What can hang from each mark
bisun: funom
sofi: kefe minoko
minoko: kemu sofi zela
zela: kefe minoko sofi
zegakef: dunabo
kemu: dunabo lovi minoko
dunabo: zegakef
remeb: lovi
kefe: bisun sofi

Every row comes from one small tree of marks. The marks that hang from a mark follow it in brackets, in alphabetical order. Every link used is in the known rows. Which tree was each row made from?
In the rows, 128 means zero.
Known rows
kemu[dunabo[zegakef] minoko]: [ 50 171 151 105 119 134 100 133 140 108 157 148 108 161 126 128 122 129
 103 121 155 117 136  97  79 125 137 112 138 149 106 152  84  31 127 125
  89  95 146 119 109 150 110 118 100  22 128 144 131 122  87  95 151 140
 110 138 146 127 161 145 143 117 157 140  90 135 112 123]
minoko[kemu sofi[kefe] zela]: [147 110 118 139 154 122 147 133 117 152 140 124 113 106 121 151 138 112
 135 129 118 103 129 111 152 149 126 140 125 103 160 138 135 185 129 138
 115 137 143 148 127 105 127 113 140 116 137 135 124 126 151 110 117 147
 143 102 118 144 120  99 138 149 118 130 131 120 131 129]
sofi[minoko[kemu[dunabo]]]: [107 117 132 128 134 127 133 124 132 113 105 143 128 130 136 129 124 119
 148 148 126 108 135 138  74 128 151 124 134 145 113 131 116  82 112 116
 106 111 111  94 129 138 115 137 135 136 139 174 137 123 128 165 136 150
 131 140 132 116 146 120 137 131 116 141 111 129 120 126]
kefe[bisun[funom] sofi]: [136 142 122 111  83 110 131 135 140 133 138 112 144  99 119 113 132 141
 122 121 124 149 123 160 151 106  99 126 116 145 121 107 136 143 140 138
 172 157 106 155 148 104 138 167 120 167 129 116 126 141 118 130 129  94
 104  99 121 111 114 135  94 118 136 120 150 100 129 124]
remeb[lovi]: [ 94 177 142 113 125 124  96 122 131 129 146 154 139 164 151 130 135 141
 104 108 129 166 150  88 135 100 111 124 133 154 109 140 161  66 108 139
 134 107 148 140 136 150 106 153  83 107 132 123 134 127  92 122 143 120
 130 160 136 111 158 145 129 105 133 123 109 131 137 133]
sofi[kefe[bisun[funom]] minoko]: [157 124 120 121  91 117 131 121 131 140 121 119 149  91 113 129 135 122
 118 150 118 144 139 157 145 119 103 120 103 142 131 105 147 155 133 128
 171 156 109 129 153  73 134 129 117 189 123 160 129 138 124 144 125 109
 123  73 111 120  94 123 109 132 128 118 166 125 138 121]
minoko[zela]: [112 169 129 121 136 126 118 126 121 117 158 140 115 116 129 135 137 128
 126 108 138 129 149 103 128 118 113 122 127 131 105 138 136 125 123 140
 110 129 143 138 130 120 118 143  95 107 136  77 127 127 112 102 136 117
 135 140 128 119 137 137 125 128 135 122 122 119 132 132]
kemu[dunabo lovi minoko]: [ 81 154 154 115 124 123 106 118 127  79 157 147 105 163 140 126 124 131
 113 109 156 133 135  96 118 118 155 128 140 146 123 163 109  43 124  80
 112  83 160 136 100 152 117 122 109  27 118 158 130 113  81 114 151 133
 114 154 153 130 152 142 138 111 152 133  94 148 116 134]
kemu[dunabo[zegakef] lovi minoko[zela]]: [ 66 167 145 109 131 128 125 128 130  88 176 159  91 167 127 138 122 119
 127 111 177 113 157  84 111 134 150 124 142 133 116 174  87  53 130 119
  82  70 170 141  89 155 114 108  95   4 113 137 128 109  75  97 152 135
 114 149 147 142 152 125 147 124 162 137  76 144 123 135]
sofi[minoko[kemu]]: [118 110 131 134 115 144 136 125 122 133 106 135 139 110 146 129 124 123
 142 143 110 127 131 134  94 127 133 113 133 139 109 121 132 115 110 121
 126 135 107 108 150 134 111 144 115 151 144 132 134 126 136 143 133 132
 131 144 118 108 141 129 129 129 116 136 129 125 126 129]
sofi[kefe minoko[kemu[lovi]]]: [148  92 131 143 115 129 140 111 122 109 103 132 138 143 145 132 126 118
 148 147 130 132 133 127 130 130 144 126 143 124 140 131 157 133 117 109
 138 115 117 124 134 137 121 117 124 146 125 160 130 117 146 170 130 130
 133 140 118 128 126 113 137 131 111 134 125 141 146 133]
zela[kefe]: [133 138 134 126 129 134  88 124 124 108 136 123 132 142 126 120 134 137
 106 114 134 147 129 123 124 116 109 124 135 132 113 123 153 128 126 154
 128 147 143 122 135 140 127 126 104 113 138  94 127 139 117 116 133 114
 129 135 133 126 136 154 130 121 133 119 131 131 130 124]
zegakef[dunabo]: [ 81 170 145 107 110 124  87 127 139 108 147 152 140 152 131 120 134 134
 122  97 149 119 145 109  96 106 123 120 152 139  97 128 127  92 126 127
 106 113 141 113 141 154 105 145  88  92 140  93 134 143  91  96 143 116
 117 153 138 114 147 155 133 112 129 128 108 122 134 127]
minoko[kemu zela[kefe sofi]]: [170 100 114 150 164 143 138 137 113 132 108 104 124 113 123 125 120 131
 151 126 119 117 106 132 145 140 120 135 131 107 148 118 135 181 128 150
 109 162 129 126 124 143 137 121 145 141 126  59 120 131 153 117 113 133
 145 138 117 139 127 117 134 149 127 125 134 125 119 122]
kefe[bisun[funom] sofi[minoko[kemu]]]: [154  91 113 127  86 124 170 137 135 159  95 110 149  69 125 118 121 133
 154 162 109 138 120 183 130 126 121 120 107 139 123  97 122 152 129 133
 170 162  78 141 157 105 135 160 139 213 134 149 128 132 152 172 122 110
 113  88 102 110 110 107 100 135 120 134 154 102 125 125]
kefe[sofi]: [112 148 132 122 118 129 106 130 124 126 136 125 125 144 129 120 128 142
 116 121 134 146 113 126 117 111 118 127 130 138 109 121 125 103 128 140
 141 142 110 135 133 130 128 151 115 144 126  92 128 131 137 128 134 104
 120 138 124 115 146 147 115 125 128 128 129 115 135 135]
minoko[kemu]: [109 118 137 126 118 130 125 126 134 122 123 133 143 125 146 118 135 131
 132 112 113 126 131 119 110 127 124 120 145 138 120 130 150 112 116 127
 124 131 127 121 148 154 111 155 110 120 148 115 131 132 119 125 134 129
 126 151 130 112 141 142 128 114 125 130 115 116 122 122]
zela[kefe minoko]: [150 124 127 135 140 145 100 126 115 123 123 121 127 129 129 118 133 142
 103 139 128 139 122 138 119 125 115 123 122 125  98 114 134 135 125 152
 128 139 135 105 128 138 138 121 125 138 125  57 130 128 132 133 122 116
 140 132 133 131 127 157 129 128 134 120 141 136 133 127]
sofi[kefe minoko[kemu zela]]: [152  85 118 147 138 133 148 123 108 142 102 121 116  86 130 149 127 109
 154 160 118 113 130 129 123 144 126 124 118 117 141 128 134 160 120 142
 119 144 113 122 136 103 123 113 120 164 128 125 127 118 153 149 123 139
 146 107 106 131 123 102 140 159 118 133 134 130 139 131]
minoko[kemu sofi zela[kefe[bisun]]]: [147  88 109 135 145 119 158 140 122 162 139 120 121  85 110 140 128 124
 130 121 108 122 132 139 163 153 109 139 114 108 147 124 135 197 143 162
 132 151 138 156 135 101 144 116 145 123 134 140 121 141 141  95 111 129
 140  92 126 142 107 108 132 127 136 129 138 116 120 124]
bisun[funom]: [120 174 137 111 106 123 103 125 144  99 142 128 149 121 136 116 148 135
 122 111 128 139 149 128 129 104 110 121 128 147 111 125 154 124 120 120
 143 137 140 135 146 131 113 163  99 128 151  98 129 135  90 123 139 116
 118 134 127 112 128 145 109 115 126 117 137 113 127 122]
sofi[minoko[kemu[lovi] zela]]: [134 108 127 135 129 136 164 119 115 114 121 146 117 117 148 139 125 116
 168 133 133 121 155 121 127 135 148 126 133 124 116 143 136 133 114 120
 119 108 129 133 127 137 116 132 110 128 129 127 130 111 128 151 132 130
 138 151 120 125 133 107 132 137 118 136 112 131 137 138]
zela[kefe sofi[minoko]]: [166 142 118 145 146 156 111 127 107 136 109 111 132 130 120 125 112 137
 120 141 129 149 108 140 120 123 121 124 119 122 114 109 117 147 127 141
 129 169 108 100 127 119 139 110 134 186 117  86 127 134 155 140 120 122
 141 135 117 132 125 141 124 146 121 124 157 142 132 131]
kemu[dunabo[zegakef] lovi minoko]: [ 57 172 156 106 113 127 109 124 142  85 164 161 111 195 132 124 123 129
 112 107 170 127 151  92 101 121 150 119 149 147 115 163  93  34 130 102
  95  68 162 128 100 172 112 115 104  14 118 154 131 112  74 105 157 137
 106 162 152 135 158 145 144 109 154 139  80 143 118 128]
kemu[dunabo]: [ 84 175 142 112 135 114  94 122 140  90 142 146 122 161 129 127 136 130
 116 113 140 119 141 116  93 114 133 128 138 147 109 141 127  66 122 129
 105 108 136 109 124 135 116 141 117  97 133 149 135 132 100 126 141 133
 124 148 147 117 148 148 131 113 130 127 107 128 124 127]
kefe[bisun sofi]: [119 133 121 117  95 112 126 133 131 136 138 123 132 116 116 121 123 141
 115 116 127 152 113 148 129 117 105 123 122 142 113 113 129 112 140 152
 155 145 104 145 145 110 138 155 119 163 119 121 128 139 138 117 129  93
 112 114 129 113 128 146 108 113 141 125 138 107 132 131]
sofi[kefe minoko[kemu[dunabo]]]: [129  98 128 135 140 122 125 118 130 125  87 129 127 140 129 138 125 110
 146 163 121 107 126 136  96 138 145 133 132 134 144 128 128 108 119 124
 112 124 110  97 131 116 122 111 148 152 132 189 133 124 144 172 129 152
 133 116 124 128 133 113 144 141 114 138 122 136 132 125]
minoko[kemu sofi]: [108 133 131 128 133 133 134 135 136 136 140 135 136 129 140 132 133 128
 127 109 110 126 131 116 124 132 134 132 136 124 129 134 132 138 122 117
 127 126 129 138 138 137 116 144 131 115 152 137 128 134 132 112 129 145
 128 144 130 125 138 128 126 119 121 133 124 114 121 129]
kemu[minoko]: [ 92 150 146 121 116 141 102 128 117 123 148 132 115 111 140 130 126 136
  99 110 134 142 127  97 115 118 124 113 126 145 109 144 111  72 121 103
 124 132 143 142 126 131 113 139  91  63 126 101 127 121 102  87 143 126
 119 137 133 120 150 149 130 118 160 128 123 134 113 131]
kemu[lovi]: [105 165 144 116 112 122 108 114 132  83 155 151 135 163 147 118 138 135
 119  93 143 147 151 106 133 112 130 123 144 137 112 146 150  93 122 112
 134 100 146 134 131 153 116 144  93  91 134 110 130 126  99 120 146 114
 119 170 141 117 140 151 123 103 128 122 110 130 138 135]
zela[minoko sofi[kefe]]: [166 141 119 144 145 145 112 128 120 151 107 109 127 128 121 121 126 136
 116 142 128 134  97 137 130 125 120 124 123 114 124 110 116 152 129 125
 128 144 113 106 114 119 143 119 153 188 104  69 126 126 157 136 113 122
 141 128 121 133 117 142 124 146 122 116 156 141 137 128]

Which tree is each row?
[111 133 136 128 135 140 106 130 109 149 150 124  99 128 123 146 127 127
  88 117 132 140 108  96 148 136 127 129 114 121 150 146 109 119 133 101
 134 138 142 153 114  93 127 100 125  76 125 139 124 120 132  82 133 142
 129  98 126 142 130 126 136 137 148 128 142 138 121 132]	kemu[minoko[sofi[kefe]]]
[141 140 122 136 147 136 117 130 119 160 139 127 117 130 122 141 137 129
 102 135 127 128 123 122 139 133 122 132 109 111 123 125 118 155 131 132
 133 131 129 126 116 104 139 104 148 151 120 110 128 123 145 125 116 132
 142 107 127 137 114 134 129 141 122 120 151 136 140 133]	zela[minoko[sofi[kefe]]]
[ 96 159 134 125 147 138 134 141 105 145 175 136  83  93 125 153 124 125
 104 106 136 131 134  87 151 134 127 126 110 120 122 159  96 118 131 107
 113 130 149 165 106 102 121 119 109  51 125 104 123 117 114  62 134 139
 135 106 131 136 140 118 132 140 160 130 131 130 110 137]	kemu[minoko[sofi zela]]
[163  61 104 137 126 121 161 138 118 155 118 102 118  87 108 125 121 132
 140 140 120 128 108 156 157 142 107 136 122 117 148 108 137 176 143 185
 140 162 115 151 138 113 152 128 141 163 118 109 120 137 164 124 112 105
 129  96 117 133 115 112 123 137 136 131 138 110 126 126]	minoko[kemu zela[kefe[bisun sofi]]]
[103 140 123 123 155 125 147 141 146 131 127 131 125 155 120 129 120 119
 162 127 142  91 130 120  95 139 138 132 148 123 135 137  92 122 130 150
  71 106 135 106 110 160 121 122 142 102 129 126 127 128 118 120 128 151
 129 156 131 137 141 117 142 139 127 137  90 120 117 123]	minoko[kemu[dunabo[zegakef]] zela[sofi]]
[146 111 122 137 146 119 153 124 118 123 146 134 116 138 132 150 136 110
 142 118 129 116 140 106 173 146 143 147 133  99 167 149 151 181 131 117
 127 110 151 158 114 126 129 106 137  97 132 137 122 117 141 121 122 138
 138 128 126 147 116  96 138 141 120 126 119 132 139 133]	minoko[kemu[lovi] sofi[kefe] zela]
[176 134 118 144 160 159 106 132 114 144 110 104 132 136 123 112 120 147
 115 135 134 138 100 147 129 123 120 126 119 114 112 107 114 151 129 140
 127 159 122 103 116 143 147 117 151 167 109  46 126 131 152 127 113 122
 142 140 125 139 120 152 124 143 128 115 155 141 128 127]	zela[kefe minoko sofi]
[133 126 126 119 105 120 127 135 128 162 150 113 123  78 112 139 134 127
  92 128 117 147 123 131 180 130 109 131  96 127 157 130 122 155 145  94
 168 154 141 176 129  72 139 116 127  97 125 169 120 132 111  81 125 131
 115  54 124 140  99 114 114 124 151 118 164 128 115 120]	kemu[minoko[sofi[kefe[bisun[funom]]]]]
[117 123 130 127 155 112 123 127 138 132 120 129 125 157 123 137 133 114
 128 133 117 100 123 122 121 141 145 147 137 120 165 137 131 133 130 121
 116 116 131 121 119 122 129 107 165 122 140 196 127 132 136 136 123 159
 132 116 138 142 128 109 142 134 113 134 116 129 127 124]	minoko[kemu[dunabo] sofi[kefe]]
[139 119 132 139 155 136 147 127 142 116 102 130 131 156 145 110 120 131
 160 137 134 111 119 143 111 131 168 136 140 120 127 132 108 118 123  99
 110  88 123 102  97 178 136 129 171 136 112 129 131 115 133 170 121 140
 130 175 141 132 134 128 133 121 114 129 108 142 121 131]	zela[minoko[kemu[dunabo lovi]] sofi]
[161 130 117 123 114 124 135 134 137 173 137 116 141  83 107 129 143 130
 103 139 116 135 130 159 170 130 108 134  92 118 134 110 135 189 143 125
 169 140 126 144 131  79 150 124 151 163 125 134 126 135 128 125 110 123
 129  68 122 137  84 120 108 129 129 111 174 123 134 123]	zela[minoko[sofi[kefe[bisun[funom]]]]]
[143 146 118 115 104 107 127 131 144 144 151 118 141 105 105 132 145 125
 107 117 116 140 137 141 177 125 104 138 103 128 151 116 147 182 145 124
 172 148 138 159 145  73 141 127 133 157 138 166 123 146 118 108 119 123
 122  74 123 135  89 121 108 122 125 113 160 116 131 120]	minoko[sofi[kefe[bisun[funom]]]]
[ 97 133 145 122 128 109 128 117 147  84 130 148 136 173 147 118 134 124
 147 113 134 114 148 116 111 124 157 137 159 139 128 150 141  84 120 105
 114  80 145 119 123 174 115 140 127  81 135 173 134 123 102 152 138 139
 117 167 149 123 144 129 138 104 120 135  85 133 122 128]	minoko[kemu[dunabo lovi]]
[ 99 129 133 124 152 112 138 128 133 116 131 139 114 113 131 134 135 117
 153 126 129  96 144 117 106 138 138 136 141 131 133 145 128 109 120 135
  89 108 139 118 121 141 116 139 129  98 138 144 130 125 111 135 130 143
 132 144 137 125 143 116 140 131 129 134  95 120 117 124]	minoko[kemu[dunabo] zela]
[145 133 124 114  93 107 111 123 144 125 135 114 153 100 115 120 145 127
 110 127 118 143 135 147 161 113  92 127 116 141 145 111 162 160 137 131
 167 147 137 145 153  89 135 140 111 159 132 143 126 144 109 120 127 107
 114  89 124 121  98 132 109 112 132 111 152 116 135 113]	sofi[kefe[bisun[funom]]]
[112 123 139 128 126 121 140 115 136  86 113 151 130 152 147 126 125 118
 158 142 137 113 146 133  94 127 166 128 142 142 121 142 125  80 113 103
 116  89 121 108 123 157 116 130 134 119 129 185 135 117 116 177 138 143
 126 162 136 121 141 124 140 119 113 141 100 140 129 134]	sofi[minoko[kemu[dunabo lovi]]]
[171  75 109 147 116 129 158 130 125 181  79 105 143 101 117 129 114 122
 144 155 100 136  96 161 130 142 120 122 120 122 150 101 124 166 134 132
 147 161  92 120 147  95 143 120 154 219 110 159 128 135 177 144 111 128
 134 101 110 125 106 109 124 140 119 128 156 130 128 128]	zela[sofi[kefe[bisun] minoko[kemu]]]
[149 109 117 145 173 120 136 130 127 134 105 111 115 134 115 136 125 113
 159 140 125  93 106 129 132 142 136 146 134 110 169 135 123 156 130 133
  95 130 131 113 107 121 133 110 167 151 115 141 125 128 146 139 116 150
 140 125 126 143 125 100 144 153 116 129 118 133 121 124]	minoko[kemu[dunabo] zela[sofi[kefe]]]
[134  96 117 129 117 109 146 134 138 161 125 117 135 108 115 137 133 120
 118 123  99 125 114 139 153 142 115 136 122 118 163 120 148 178 141 132
 148 140 123 147 145  92 137 123 148 150 136 183 125 142 151 107 116 134
 127  94 127 133 106 115 130 120 124 127 143 118 127 123]	minoko[kemu sofi[kefe[bisun]]]
[152 128 120 137 140 129 125 120 104 134 130 131 108 105 116 154 128 114
 127 150 137 128 136 118 131 131 117 124 115 122 122 130 130 139 124 146
 122 145 117 125 126  85 125 107 110 157 119 112 128 121 143 133 126 127
 147 100 111 130 122 117 132 156 123 127 143 134 148 138]	sofi[kefe minoko[zela]]
[182  94 124 152 140 154 148 121 114 118  98 112 138 150 138 117 109 132
 153 143 123 139 114 145 135 131 151 130 137 116 137 117 132 159 126 116
 133 139 111 112 124 159 137 108 148 160 116 111 126 123 158 167 121 129
 137 163 120 135 127 123 133 140 113 131 136 148 129 128]	zela[kefe sofi[minoko[kemu[lovi]]]]
[174  72 108 147 124 133 155 135 132 179  86  99 148  96 118 119 121 130
 136 150 101 131  92 166 141 144 118 127 120 112 147  99 128 176 138 138
 143 150 112 115 134 113 151 128 173 200 105 109 126 134 169 136 101 122
 134 106 119 130 101 125 123 135 127 120 156 132 122 120]	zela[minoko[kemu] sofi[kefe[bisun]]]
[132 118 132 135 136 138 156 129 132 133 131 142 132 131 149 127 132 130
 139 122 124 121 143 126 139 135 154 133 130 113 120 139 129 145 122 100
 129  95 130 133 117 158 128 131 147 107 133 118 130 114 131 139 122 139
 131 159 133 131 126 125 129 117 118 131 123 132 130 136]	zela[minoko[kemu[lovi] sofi]]
[ 75 151 141 108 132 116 141 132 159  98 155 156 134 205 134 127 130 119
 145 107 146 102 155 106 103 138 163 136 157 127 132 156 115 102 132 121
  97  61 149 125 114 181 116 120 146  60 143 200 131 123 100 132 141 153
 114 166 148 139 144 126 142 111 117 142  79 128 127 125]	minoko[kemu[dunabo[zegakef] lovi] sofi]
[148 132 114 118  81 122 145 133 132 145 123 116 141  85 115 121 123 137
 130 151 125 149 123 173 136 111 109 117  97 147 108 101 117 135 135 136
 176 162  83 142 149  86 140 156 126 206 123 132 129 135 134 158 126 100
 114  88 107 110 112 125  95 131 126 126 163 107 133 133]	kefe[bisun[funom] sofi[minoko]]
[154 128 115 131 130 129 118 132 126 145 125 107 139 122 106 114 118 142
 109 111 119 156 105 148 150 124  98 129 124 126 131 105 131 156 146 153
 146 169 124 127 138 114 149 125 135 160 113 102 124 150 141  98 118 107
 128 122 132 130 113 147 118 117 141 114 151 131 126 121]	zela[kefe[bisun] sofi]
[183  89 123 152 148 155 142 127 124 117  95 110 143 146 142 105 118 141
 144 135 128 133 109 148 148 135 143 134 138 105 130 115 136 161 125 121
 131 125 129 110 113 182 146 118 163 153 109  78 124 119 154 156 111 130
 139 169 128 142 119 133 132 130 120 124 136 147 126 124]	zela[kefe minoko[kemu[lovi]] sofi]
[164 126 117 139 128 148 115 126 102 134 115 112 122 128 118 127 113 139
 119 157 137 150 105 145 116 117 120 123 116 129 110 107 117 128 128 161
 143 170  89 117 133 120 141 114 135 188 117  95 127 127 165 156 128 104
 132 115 111 129 135 138 122 147 120 133 152 130 144 137]	zela[kefe[sofi[minoko]]]
[114 137 137 125 127 125 145 127 138 111 145 144 137 157 152 128 134 128
 135 100 125 127 145 110 144 129 146 134 144 120 138 146 144 136 124 101
 133  98 141 146 129 159 119 138 131  95 144 147 127 126 119 121 131 139
 124 162 136 129 135 123 129 110 116 132 111 126 126 133]	minoko[kemu[lovi] sofi]
[ 70 138 143 112 125 121 121 133 160 108 123 151 144 179 134 117 132 123
 142 126 138  97 145 118  70 130 137 121 157 146 119 136 117  77 121 141
  87  91 137 100 130 171 108 136 120  80 145 165 134 133 103 136 142 146
 115 158 141 122 152 140 142 108 119 141  83 117 120 118]	minoko[kemu[dunabo[zegakef]]]
[165 119 119 141 140 149 105 132 107 145 119 108 120 126 120 117 121 149
 113 150 135 142  99 147 124 123 120 124 115 121 106 105 115 135 132 164
 140 154 107 119 118 138 148 126 146 168 112  55 126 123 156 152 118 103
 135 123 122 131 128 149 122 138 128 124 151 131 138 133]	zela[kefe[sofi] minoko]
